What can hang from each mark:
gogik: kobag sadu
vigek: kugidum
kobag: gogik kugidum
fopak: kugidum
nenu: kugidum
kugidum: fopak kekul nenu vigek vobu
vobu: kugidum

Known rows, with every way that one mark hangs from another:
kugidum(nenu): [ 0.436 -0.476  0.427 -0.594 -0.247 -0.137  2.414  0.234 -0.562 -0.123
 -0.104  2.273 -0.772  0.119 -0.462  0.666  0.682  1.234  1.289 -0.355
 -0.198]
vigek(kugidum(fopak nenu)): [ 0.568 -0.224  0.557  1.649 -1.746  0.255  3.569  0.596 -1.511 -0.739
  1.300  1.579 -0.702 -0.515 -0.970  1.476  0.112  2.272  1.412 -0.664
  0.126]
gogik(kobag(kugidum(fopak nenu vobu)) sadu): [ 2.478 -0.132 -1.019  0.018 -1.702  1.315  3.304  0.029  0.458 -1.217
 -3.523  1.265 -0.351  1.561  0.047  1.165 -1.294  5.064  3.102 -0.865
  1.553]
kobag(gogik kugidum(kekul vigek vobu)): [ 1.512 -0.948 -0.493  0.824 -3.313  0.252  2.534 -3.007  0.359 -0.421
  2.056 -0.141 -0.766  0.918  0.286  0.139  3.691  2.361  2.067 -1.519
  0.412]
nenu(kugidum(fopak kekul vigek vobu)): [ 2.055 -2.546 -0.529  2.929 -5.207  0.218 -0.500 -1.082 -0.248 -3.248
  1.143  2.081 -0.036  1.912  0.176  1.027  1.279  2.313  1.843 -1.290
  1.070]
gogik(kobag(kugidum(fopak kekul nenu))): [ 1.984 -1.287 -0.290 -0.969 -3.005  0.219  4.201  1.118 -0.012 -0.925
 -0.568  4.878 -1.060  0.031 -1.245  2.212  0.351  6.156  1.856  0.032
  0.336]
kobag(gogik(sadu) kugidum(nenu vigek vobu)): [ 1.799 -0.112 -0.611  0.234 -1.711 -0.410  5.413 -4.069 -0.106 -0.797
 -0.581  0.397 -1.114  1.312  0.202 -0.079  2.302  2.843  3.328 -1.009
  1.311]
kobag(gogik(sadu) kugidum(fopak nenu vigek)): [ 1.694 -0.011 -0.479 -0.224 -2.787 -2.118  7.057 -3.268 -0.926 -1.843
 -0.926  4.502 -1.582  0.366 -0.756  0.827  2.095  5.437  2.990 -0.497
  0.848]
fopak(kugidum(kekul vigek vobu)): [ 1.092 -1.011 -0.665  3.141 -6.348  1.408 -1.058 -0.712 -0.478 -0.944
  2.940 -1.174 -0.624  1.889  0.615  1.341  1.019  0.072  2.823 -2.067
  0.551]
kugidum(kekul nenu vigek vobu): [ 1.129 -1.356 -0.195  1.169 -3.666  1.152  1.106 -0.609 -0.264 -0.954
  2.307  2.458  0.416  2.244 -0.353  1.672  2.750  1.143  3.200 -2.240
  0.545]
kobag(gogik(sadu) kugidum(fopak vigek vobu)): [ 1.928  0.382 -1.127  1.389 -3.477 -0.331  3.465 -3.430  0.128 -1.744
 -1.289  0.127 -0.488  1.515  0.462 -0.007  1.634  3.556  2.870 -1.814
  1.224]
fopak(kugidum(kekul vigek)): [ 0.467 -0.821 -0.597  2.185 -5.641 -0.196  0.191 -0.966 -0.893 -0.951
  3.086  0.912 -1.114  0.601 -0.089  1.444  0.957  0.517  1.887 -0.516
  0.387]
kobag(gogik kugidum(vobu)): [ 1.437 -0.295  0.049 -0.014 -0.986  0.539  2.784 -1.883  0.475  0.201
 -0.600 -2.128 -1.415  0.133  0.892 -0.885  1.614  2.193  0.900 -1.143
 -0.372]
kobag(kugidum(fopak kekul nenu vobu)): [ 3.206 -2.438 -0.236  0.043 -4.473  1.551  3.716  1.004  0.224 -2.592
  0.696  1.965 -1.069  1.357 -0.480  2.240  1.701  4.583  2.596 -2.077
 -0.170]
kugidum(kekul): [ 0.292 -0.112 -0.225  0.648 -1.238  0.352  0.138 -0.330 -0.079 -1.165
  1.619  1.393 -0.077  1.251 -0.252  1.176  1.034  0.375 -0.006 -0.308
  0.436]
fopak(kugidum(vigek)): [ 0.194 -0.664 -0.301  1.481 -4.372 -0.582 -0.026 -0.518 -0.789  0.324
  1.560 -0.442 -1.019 -0.532  0.222  0.467 -0.105  0.111  1.711 -0.441
  0.015]
kobag(gogik kugidum(fopak vobu)): [ 1.987 -0.389  0.042  0.394 -3.236  0.621  3.287 -0.834  0.145 -0.709
 -1.481 -0.209 -1.486  0.459  0.677 -0.249  1.591  4.311  1.577 -2.116
 -0.664]
nenu(kugidum): [ 0.824 -1.686  0.243  0.479  0.409 -1.008  0.098 -1.243 -0.335 -1.369
 -0.613  0.081 -1.280 -0.306  0.277 -0.689 -0.587  0.501 -0.998  1.765
  0.420]
vobu(kugidum(kekul)): [-0.173  1.242 -0.340  1.964 -0.502  0.212 -1.758 -0.620  0.551 -1.958
  2.375  2.143 -0.337  1.792 -0.111  1.837  0.106 -0.169  0.908 -1.321
 -0.144]
gogik(kobag(kugidum(fopak vigek vobu))): [ 1.617 -1.324 -0.963  0.234 -3.472  0.825  0.247  0.698  1.099  0.847
 -1.011 -0.192  1.065 -0.183 -0.166  0.389 -0.215  3.818  2.728 -1.266
  0.764]

Rows:
[ 1.572 -1.483 -0.217  2.468 -6.775  1.442  1.375 -0.386 -0.946 -1.089
  2.725  1.314 -1.365  2.002  0.123  2.031  1.764  1.398  3.985 -2.412
  0.200] : fopak(kugidum(kekul nenu vigek vobu))
[ 0.611  0.100 -0.253  2.085 -4.188 -0.689  1.171 -0.145 -0.308 -2.671
  2.658  7.220 -0.144  1.734 -1.223  3.245  1.235  2.925  3.962 -2.958
 -0.334] : vobu(kugidum(fopak kekul nenu vigek))
[ 1.231  0.056 -0.765 -1.537  1.470 -0.401  3.926 -1.300  0.269 -0.069
 -2.274  1.234 -0.594  0.177 -0.570  0.570 -1.352  3.331  1.283  1.785
  1.846] : gogik(kobag(kugidum(nenu)) sadu)
[ 1.279  0.567 -0.983  0.601 -2.610 -2.019  4.879 -3.492 -0.302 -1.635
 -0.736  2.215 -1.014  0.363 -0.287  0.117  1.416  4.127  1.830 -0.357
  1.068] : kobag(gogik(sadu) kugidum(fopak vigek))
[ 1.385  0.542 -1.308 -0.337 -0.484 -0.289  2.087 -0.485  0.605 -1.159
 -3.077  0.807  0.019  0.238 -0.312  0.628 -2.246  4.124  0.826  1.043
  1.654] : gogik(kobag(kugidum(fopak)) sadu)
[ 1.929 -0.741  0.474 -0.623 -1.485  0.474  4.987 -1.570 -0.034  0.126
 -0.723  0.217 -2.088  0.224  0.436 -0.327  2.273  3.432  2.200 -1.349
 -0.656] : kobag(gogik kugidum(nenu vobu))
[ 1.017 -1.140 -0.121  0.770 -4.938 -0.457  2.932  0.127 -0.963 -1.969
  1.897  6.451 -0.063  1.184 -1.323  2.483  2.473  3.446  2.967 -1.851
  0.202] : kugidum(fopak kekul nenu vigek)
[ 1.755 -1.321 -0.300  1.668 -5.913  1.199  1.814  0.410 -0.570 -2.004
  1.598  4.341  0.463  2.408 -0.546  2.495  2.464  3.136  3.905 -3.285
  0.404] : kugidum(fopak kekul nenu vigek vobu)
[ 1.088  0.058 -1.603 -0.038 -1.735 -1.010  1.821 -1.360  0.570 -0.558
 -1.858  1.486  0.875 -0.113 -0.737  0.659 -1.259  4.008  1.926  0.884
  1.968] : gogik(kobag(kugidum(fopak vigek)) sadu)
[ 0.913 -1.124 -0.807 -0.709 -2.480 -0.875  1.476  0.320  0.584  0.880
 -0.915  1.787  0.753 -1.567 -0.905  0.596 -0.385  4.321  1.716  0.234
  0.699] : gogik(kobag(kugidum(fopak vigek)))
[ 0.986 -0.685  0.302  2.659 -1.727  2.303  1.863 -0.595 -0.879 -0.975
  3.181 -1.079 -0.361  1.717 -0.223  1.621  1.501  0.315  1.693 -1.237
  0.918] : vigek(kugidum(kekul nenu vobu))
[ 0.614 -1.116  0.134  0.966 -4.708 -0.571  2.318 -0.262 -1.274  0.262
  1.420  1.937 -1.589 -0.493 -0.265  1.049  0.521  1.408  2.929 -0.779
 -0.317] : fopak(kugidum(nenu vigek))
[ 0.854 -0.511  0.342  2.328 -3.020  0.661  3.621  0.174 -1.554 -1.880
  2.743  2.867 -0.863  0.730 -1.229  2.578  1.106  2.727  1.317 -0.744
  0.542] : vigek(kugidum(fopak kekul nenu))
[ 0.927 -0.789 -0.473  1.718 -4.402  0.847 -0.707  0.598  0.170 -0.627
  0.136  0.703  1.213  1.284  0.211  0.671  0.883  1.441  2.792 -2.813
  0.152] : kugidum(fopak vigek vobu)
[ 1.811 -0.168 -1.762  0.749 -2.532  0.683  0.840 -1.015  0.994 -0.597
 -2.338 -0.563  1.199  1.088  0.001  0.560 -1.112  3.446  2.892 -0.627
  2.180] : gogik(kobag(kugidum(fopak vigek vobu)) sadu)
[ 0.841 -1.211  0.036  0.567 -2.374  0.817  1.167 -0.236 -0.148  0.169
  0.742  1.175  0.553  1.061 -0.140  0.556  1.672  0.696  3.175 -2.125
  0.297] : kugidum(nenu vigek vobu)
[ 1.531 -0.828  0.220  3.049 -3.798  2.383  2.467  0.438 -1.146 -2.052
  2.360  0.844 -0.481  2.066 -0.469  2.448  1.250  2.218  2.275 -2.360
  0.710] : vigek(kugidum(fopak kekul nenu vobu))
[ 1.373 -1.170 -0.040  1.130 -4.527  0.862  1.710  0.849 -0.425 -0.788
  0.008  2.882  0.502  1.267 -0.295  1.321  1.610  2.682  3.870 -3.228
  0.041] : kugidum(fopak nenu vigek vobu)
[ 0.507 -0.608 -0.636  1.447 -4.655 -0.373  0.620 -0.071 -0.429 -1.703
  1.870  4.052  0.727  1.167 -0.826  1.924  1.870  2.162  1.757 -1.427
  0.581] : kugidum(fopak kekul vigek)
[ 1.807 -2.025 -0.686 -0.437 -2.857  1.041  2.258 -0.384  0.683  0.597
  1.070  1.651  0.448  0.830 -0.653  1.387  1.599  3.398  3.255 -0.765
  1.182] : gogik(kobag(kugidum(kekul nenu vigek vobu)))
[ 1.274  0.872 -0.944  0.306 -0.431 -0.888  4.296 -4.249 -0.157 -2.284
  0.252  0.837 -1.931  1.610  0.026  0.365  1.730  2.656  0.098  0.852
  1.467] : kobag(gogik(sadu) kugidum(kekul))
[ 0.935 -1.249 -0.126  1.661 -5.839 -0.291  2.556 -0.720 -1.424 -0.947
  2.878  3.208 -1.758  0.662 -0.540  2.161  1.653  1.851  3.055 -0.969
  0.055] : fopak(kugidum(kekul nenu vigek))
